Each row comes from the steps of one path. Every step used is in the known rows, and no mark comes twice. Write the path behind each row, first mark first.
In the rows, 128 means zero.
Known rows
A/T/L/B: [107 174 160 130 150 139 149 137 134 113 138 167 135 141  41  92 135 125
 106 140 136 130 176 119 134 114 145 134 130 121  69]
B/A/T/L/E/P/W: [ 92 148 161 172 164 134 154 167 121 119 159 144 155 152  59  93  62 151
 132 150 107 140 150  97 133 131 182 130 110 110 124]
W/P/E/A: [109 131 161 108 167 101 154 160 103 115 203 142 123 141 105  91 100 157
 103 130 126 174 162 129 118 182 102 118  69 133  98]
K/C: [124 179 176 115 153 119 125 154 142  96 146 171 126 126  53  96 141 109
  92 131 128 169 167 148  98 141 137 102 107 142  30]
F/D: [115 175 188  95 128 111 121 143 115 114 138 152 116 101  66 102 127  96
  73 141 100 143 152 151 125 145 135  86 131 133  65]
A/T/L/E/P/W: [102 151 151 142 149 114 157 173 143 102 179 152 145 125  68  97  75 146
 112 141 134 138 153 123 133 147 163 140 108 113 116]
C/E/L/B/A: [113 127 187 157 156 137 122 141 123 136 147 144 124 163  70  97  97  96
 153 102  78 174 140 109  89 122 107 125  56 136 130]
T/A/E: [115 176 141 122 148 122 132 145 121 116 137 178 144 165  45  87 133 109
  93 129  84 113 150 138 118 132 171 115 102 124  69]
D/F: [103 143 146 106 183 140 128 153  99 107 143 172 131 147  37  97 149 132
 102 110 144 177 188 165 113 146 148 118 108 161  35]
C/E/A/T/L/B: [110 129 159 125 145 119 140 141 137 129 162 147 128 146  51  92  95 113
 132 117 108 159 164 106 111 103 114 140  87 112 109]
C/K/A: [136 164 160 137 111 123 137 154 119  88 113 183 124 142  36 104 149 105
  84 121 141 150 163 148 107 109  77  91 103  87  42]
C/E: [111 151 152 103 148 117 117 163 108 117 153 164 113 126  50 102 115 101
 111 109  97 173 149 138  98 146  99 134  91 132  84]
L/T/A/E: [123 176 159 134 145 123 124 134 110 125 132 181 141 133  68  84 141 114
  87 135  92 103 141 111 114 122 146  90 100 127  75]
W/P/E/D/F: [109 100 146 104 171 100 144 144  89 112 190 148 125 149  82 109 101 172
 105 126 140 174 176 146 117 177 109 113  60 150 100]
K/A: [123 181 169 146 135 129 132 152 117  97 119 177 141 139  62  94 143 110
  90 132 128 155 164 134 104 128 133 112 114 108  36]
B/A/E/L: [116 148 151 147 175 129 127 156 122 134 130 151 148 205  69  81 109 115
 140 131  91 168 159 128  90 135 192 105  79 122  97]
E/L/T/A/B: [117 168 172 141 163 111 126 128 124 107 147 171 141 155  71  97 107 120
 103 111 101 138 142  98 123 122 159  89  66 116  75]
T/L/E: [ 94 164 165  99 142 116 150 164 131  89 173 173 114 128  43  95 125 117
 120 114  89 143 148 137 121 142 155 134 123 137  74]
W/P: [108 169 156 127 156 119 147 156 105 105 181 168 118 133  75 105 120 139
  90 124 126 158 162 131 124 175 126 143 122 141  73]
K/C/U: [113 182 166 105 149 120 119 142 137 101 138 165 121 142  40  97 140 101
  83 123 120 182 157 147  95 143  93  95 100 133  30]
P/W: [112 168 177 117 167 126 142 164 119 103 161 164 133 114  63  94 125 125
  82 142 131 168 166 141 111 170 136 110 113 127  73]
P/E: [111 160 157  94 164 120 133 160 102 111 158 157 125 132  69  89 134 130
  95 138 125 160 160 147 115 161 109 101  89 134  69]
P/E/A: [112 134 172  84 168 109 134 158 111 120 171 144 124 143  84  82 116 128
 102 138 116 180 168 142 110 158 116  82  70 131  79]
W/P/E/D: [114 129 165  99 147  86 143 143  97 112 192 146 110 136  98 108  90 152
  96 145 116 159 158 127 121 181 103 107  71 129 120]
B/A/T/L/E/D: [ 96 140 165 142 150 110 135 140 109 118 130 153 128 160  47 108  68 131
 138 151  69 156 161  86 122 101 188  99 113 117 120]
W/P/E/L: [110 143 149 114 175  97 161 164 124 106 200 144 125 166 111 101 105 156
 118 114 133 174 151 135 109 193 115 127  58 122 108]
W/P/E/L/T: [119 144 166 130 173 101 153 151 110 113 191 149 125 134 133  98 110 162
 111 118 140 163 143 110 105 184  89 101  57 126 113]
T/A: [101 180 166 109 162 121 141 141 116 103 139 176 124 154  43 101 141 104
  87 123  77 132 155 136 136 144 156 105 115 131  54]
C/K/A/E: [149 161 135 153  96 122 129 159 124 100 109 184 143 155  39  91 144 107
  90 124 148 134 158 151  92  97  91 100  91  80  59]

Which path is each row?
[114 164 151 146 159 145 117 155  94 139 122 164 147 172  50  78 121 117
 117 149  94 148 160 123 101 125 174 110 110 130  79]  B/A/E
[110 137 182 162 147 154 153 146 129 138 173 145 159 173  54  64 105 127
 129 161 102  98 156 121 126 135 181 144  94 115 122]  T/L/B/A/E/P/W
[115 143 171 124 128 118 122 165 126 105 174 158 110 108  78  98  93 114
 107 124 114 148 147 150 125 157 136 121  94 162 100]  L/E/P
[115 141 157 198 175 135 153 143 110 135 159 134 157 171 112 100  78 170
 132 138 141 165 153  81 114 136 103 124  61 123 139]  W/P/E/L/B/A/T
[118 132 175  78 148  92 126 142 106 115 157 148 110 134  79  98 109 123
  97 152 106 164 167 141 115 159 117  73  69 130 101]  P/E/D
[ 97 182 136 111 173 121 150 153 120 110 135 166 135 166  36  96 130 131
 109 140 125 150 181 125 133 131 175 128 139 104  51]  A/T/L
[123 137 183 117 156 122 141 146 143 113 165 146 126 140  98  86 127 122
 116 120 133 162 154 142 105 154  98 101  49 140 105]  P/E/L/B
[113 144 199 155 167 147 135 134 125 126 137 149 129 168  74  91 122 106
 135 126  96 168 160 115 107 130 146 102  84 143  99]  E/L/B/A
[116 168 174 184 157 165 119 133  97 136 104 160 147 135  56  95 114 125
 105 158 124 153 170  92 120  97 130 105 122 140  86]  L/B/A/T
[119 143 166 173 178 143 132 140 115 138 124 137 157 170  93  91  95 141
 134 146 134 170 159  97 105 113 120  91  62 123 121]  P/E/L/B/A/T
[125 156 174 170 137 163 115 137 108 140 126 163 146 148  57  75 126 113
 114 150 101 129 160 116 104 109 144 119 102 145  95]  L/B/A/E
[105 175 150 161 180 147 121 148  83 132 101 162 149 163  49 100 110 132
 109 157 116 173 176  97 118 114 161 100 128 124  69]  B/A/T
[ 99 134 133 100 165 100 142 159 126 123 158 147 127 170  45  95  88 120
 134 114  95 178 168 112 110 121 143 134  94  97  94]  C/E/A/T/L
[106 182 154 126 150 123 125 137 111 101 149 176 142 153  28  98 112 117
  88 126  94 129 151 120 142 120 167 122 100 125  51]  T/A/B
[112 104 155  80 171 106 126 142  95 116 155 150 125 147  62  98 120 144
 108 132 131 178 184 161 111 153 123  80  59 150  80]  P/E/D/F
[ 86 178 143 136 187 141 148 146  94 125 115 161 148 193  27  93 120 135
 130 153  99 156 177 100 130 115 191 119 142 104  58]  B/A/T/L
[115 149 181 117 159 123 141 165 125 113 176 150 129 129  74  90 107 125
  88 147 136 152 166 152 127 184 146 118  98 130  91]  E/P/W
[113 184 171 139 147 126 118 127  97 111 143 183 140 123  51  95 119 124
  82 128 102 118 145  93 137 114 140  96  98 126  57]  L/T/A/B
[106 158 148 116 159 113 151 162  95 109 191 157 127 133  89  99 116 158
  94 130 135 155 153 132 121 183  94 132  91 135  88]  W/P/E
[108 103 164 132 155 144 137 117 109 140 141 155 145 194  26  79 121 129
 145 136  92 128 182 129 112 101 187 118  85 142  95]  T/L/B/A/E/D/F
[124 151 169 160 172 132 119 144 108 142 124 156 145 172  91  79 117 123
 132 135 101 158 151 100  84 125 167  80  75 123 104]  B/A/E/L/T
[119 143 160 145 145 112 122 161 129 109 145 154 130 106  81 102  75 131
 103 129 126 186 162 112 108 115 135  96  96 144 102]  L/E/A/T
[ 92 165 195 132 160 159 150 131 109 123 142 163 128 168  33  82 143 111
 128 142  80 130 165 115 133 119 159 125 130 132  70]  T/L/B/A
[128 155 172 148 145 118 136 145 122 128 161 163 152 129  88  80 108 128
  83 149 112  91 138 117 126 153 150  97  78 116 112]  L/T/A/E/P/W
[108 153 167 132 177  93 166 138 113 111 189 154 132 155 121 101 113 156
 107 110 104 133 129  99 123 172 105  97  54 118 112]  W/P/E/L/T/A
[116 150 158 141 151 101 115 135 120 117 156 164 136 148  67 103  83 111
 124  86  84 145 121  89 106 116 120 113  40 107 105]  C/E/L/T/A/B
[125 143 163 118 135 106 112 162 145 111 171 152 117 136  60 101  97  98
 116 111 112 162 147 154  95 146 108 135  64 138  76]  K/C/E/P
[119 154 177 184 174 148 130 134 124 134 112 147 147 169  77  96 100 123
 130 140 123 173 168  95 109 106 149 101  90 130 106]  E/L/B/A/T
